Each row comes from the steps of one path. Every step used is in the known rows, and no mark comes twice. Write the path behind each row, first mark first.
(in the rows, 128 means zero)
Known rows:
v, q, d: [147 146 119 134 128 146 136 136  77 176 108 122 141 134  84 125 129 167
 115 131 213 163 145 103 155 152]
r, v, q: [146 158 116 124 130 122 113 157  63 153  99 155 174 115  79 132 136 181
 109 179 172 136 163 123 147 111]
q, d, r, g: [143 129 136 141 132 166 128 132 120 181 130  89 122 147 102 155 141 147
 127  97 177 176 145  74 188 174]
c, q: [159 139 155 129 122 150 110 111  86 199 119 131 166 125 112 135 137 168
 103 169 170 128 134 114 157 118]
d, q, v, r: [113 118 148  89 138 104 135 138 104 202 149 146 166 145  82 131 154 149
  78 189 192 148 168  92 130 106]
d, q, c, r, g: [169 110 111 139 130 138 163 153  88 189 150 152 158 127 143 135 178 174
 105 123 158 109 176 105 177 133]
y, q, d, r: [127 136 133 144 149 132 105 135 104 190 134 103 118 158 113 134 135 149
 110 118 199 186 140  93 138 149]
y, q: [145 129 112 125 131 127 128 137  84 184 115 120 141 155 111 133 133 167
 105 173 185 140 138 109 128 123]
g, r, v, q, c: [132 147  76 157 121 118 126 171  46 127 118 145 205  86 110 121 189 177
 109 119 160 149 184 132 167 120]
r, v, q, c: [155 137  95 137 119 120 115 166  51 146 103 162 202 103  88 113 162 183
 109 145 172 125 180 129 157 122]
q, v, r: [110 114 135 102 132 115 134 127  96 188 134 124 170 141  55 135 141 164
  81 169 173 167 156  83 133 127]
y, q, v, r, g: [109  79  99  86 130 104 166 140 103 184 156 102 176 164  64 145 157 187
  89 182 159 163 169  93 133 124]
v, r, y: [111 105 121 110 124 133 127 163 113 202 125  96 157 133  96 134 119 155
 104 148 201 164 123  90 166 118]
v, r, c, q, d: [133  82 161 108 105 143 110  89 135 219 127 112 142 140  98 108 148 151
 100 113 251 150 138  98 171 133]
g, r, c, q: [156 126 132 148 104 157 116 106  93 178 105 111 156 118 120 140 170 148
  95 118 179 137 146 111 170 121]
g, r, c, q, d: [137 120 144 147 104 172 121  99 117 190 118 106 139 122 128 116 165 154
 108  83 218 159 134 111 187 137]
q, d, r, c: [157 130 142 152 120 163 102 112 116 180 100 103 113 153  93 137 138 120
 105  73 220 179 146  74 168 171]
v, q, c, r, g: [179 123  75 153 127 130 170 153  51 152 121 139 178 117  89 144 177 190
 111 124 133 134 185 104 167 158]
c, r, g: [156 132 123 133 132 153 158 131  90 179 128 120 137 130 106 159 141 185
 108 138 135 139 148  87 176 150]
r, c, q: [176 120 149 128 103 156 108  99  97 197  96 124 155 134 103 130 147 156
  96 145 192 119 139 109 156 123]
y, r: [137 142 137 123 136 143 117 127  91 156 120 118 136 147  91 159 145 126
 100 130 165 146 147  75 166 130]
v, q, c: [179 133  82 153 118 130 140 155  48 154  96 139 184 122  80 126 164 163
 103 137 178 133 170 109 143 144]
d, r, v, q, c: [158 153 101 156 138 110  87 167  60 135 109 149 192 102  84 136 172 157
 103 127 154 156 192 117 149 135]
g, r: [132 152 115 147 129 152 138 138  80 167 120 106 146 119 114 149 151 151
 105 131 166 161 137  94 165 131]
y, q, d: [125 121 123 123 128 143 132 131  97 197 128 113 124 157 120 113 123 175
 118 131 222 160 130 108 144 138]
q, d, r: [135 151 149 152 142 155 104 125 108 187 124 107 116 139 102 141 132 136
 111 100 196 187 136  79 166 164]

Which path is each row?
[123 140 170 157 131 167  82 135 121 213 138  90 147 121 129 136 119 148
 116 104 192 185 124 113 184 133] | c, q, d, r, y
[140  97 115  97 122 134 156 139 112 185 132 101 150 147  78 153 147 161
 108 160 178 145 146  76 174 136] | v, r, g
[160 121 131 124 113 153 119 115 101 152  98 111 130 159  84 155 153 107
  96 102 186 135 154  68 170 135] | y, r, c
[164 122 122 136 121 136 134 155  82 192 127 153 162 135 134 114 167 144
 105 146 204 109 160 105 154 121] | d, q, c
[150  94 122 105 107 130 126 119 115 186 102 112 137 153  74 129 143 138
  91 134 217 143 147  75 151 136] | v, r, c
[150 125 161 138 131 167 112 109 122 198 143  97 142 135 113 154 153 158
 123 111 169 166 143  93 187 155] | c, q, d, r, g
[106 121 109 126 127 132 134 161  82 188 131 106 181 141  92 126 122 183
  97 167 164 171 143 125 129 111] | r, y, q, v
[120 142 146 156 134 166  98 156 118 194 126  82 130 130 114 138 107 141
 118  88 200 199 122  89 181 154] | q, d, r, y
[159  97  82 146 128 127 164 148  75 179 143 127 159 140 128 133 170 200
 108 121 143 130 166 111 156 145] | y, q, c, r, g
[128  97 142  93 119 116 133 125 112 196 128 140 156 160  74 127 161 132
  70 162 219 137 178  88 131 109] | d, q, v, r, c
[137 127 136 144 109 156 121 101  88 176 118 116 186 117  88 142 178 158
  75 130 158 163 166 111 156 119] | g, r, c, q, v
[180 135 154 149 118 148  81 100 103 184  96 114 145 137  99 153 159 128
  89 127 168 148 152  97 150 137] | d, r, c, q
[ 99 122 129 145 140 141 132 154 106 212 142 108 124 137 143 112 105 192
 115 107 203 175 121 123 162 127] | c, r, y, q, d
[135 160 148 135 144 131  75 146  94 163 116 135 148 120  99 148 139 155
 103 144 154 160 151  99 158 125] | d, r, v
[131 143 146 115 137 134 134 138  86 195 130 152 168 140  94 133 148 154
  86 182 178 135 162 100 133 110] | d, q, v
[151 132 106 149 105 159 139 128  92 161  96 104 140 126 105 145 164 137
  95 103 187 153 145  91 170 138] | g, r, c
[140 164 128 134 149 110 112 149  57 159 112 170 162 102  86 138 141 198
  98 159 146 141 169 125 151 115] | c, r, v, q
[131  94 128 104 110 124 131 114 103 182 112 121 165 150  48 131 149 150
  74 139 195 157 163  80 137 134] | q, v, r, c
[117 144 149 111 137 132  94 138  97 148 127 140 156 131 101 144 144 146
 104 131 164 137 152  95 176 108] | y, r, v
[ 96 108 128 110 125 126 132 156 106 197 137 103 186 130  67 132 120 168
  85 156 179 179 142  92 149 118] | q, v, r, y
[155 140 112 146 136 147 136 143  95 159 118  94 143 143  73 162 151 149
 123 111 174 184 168  83 177 175] | v, q, d, r, g
[116 111 162 100 131 117 116 102 100 208 144 132 191 130  69 131 155 174
  82 186 168 153 153 104 137 110] | c, q, v, r
[164 138 123 137 134 156 131 140 100 169 118  97 140 144  92 176 148 142
 110 138 137 161 154  71 170 157] | d, r, g
[130 121 108 141 139 102 115 155  69 175 141 166 165 113 139 103 161 210
 102 127 159 128 166 136 143 110] | y, q, c, r, v
[119 159 139 134 144 122 115 141  77 170 126 162 145 103 100 115 129 201
 112 123 187 157 161 126 165 131] | c, r, v, q, d
[157 134 162 148 126 142  86  95  97 180 107 123 174 135  70 151 161 138
  73 139 149 164 173  98 138 134] | d, r, c, q, v
[102 159 111 136 131 134 122 153  80 151 128 129 161  99 101 120 152 181
 119 110 195 173 161 124 180 126] | g, r, v, q, d
[102  95 106 110 127 112 128 167 111 202 136  93 155 149 108 125 123 164
 102 169 208 163 129 112 142 102] | v, r, y, q
[172 112  99 148 123 150 162 142  79 177 134 129 162 121 116 140 169 187
 109 105 135 127 166  94 183 158] | q, c, r, g
[126 155 123 115 142 114 100 148  74 127 113 147 167 127  74 152 155 144
 108 152 157 141 179 106 164 104] | y, r, v, q
[164 132 115 160 130 139 137 136  67 181 123 143 155 113 120 121 160 177
  96 105 158 136 155  99 160 147] | q, c, r
[131 146 133 150 134 150 126 156  89 196 122 117 137 117 122 142 113 178
 105 127 159 157 123 105 168 127] | c, r, y
[158 109 162 133 101 171 111  90 113 209 107 120 137 138 111 110 139 160
 110 106 233 138 130 109 173 141] | r, c, q, d
[110 157 124 135 132 138 111 152  88 155 125 130 160 100 120 134 150 173
 106 131 161 149 145 116 178 109] | g, r, v
[136 140 159 124 128 146 115 104  79 197 129 139 188 123  83 136 144 181
  84 176 150 143 151 115 140 118] | c, q, v
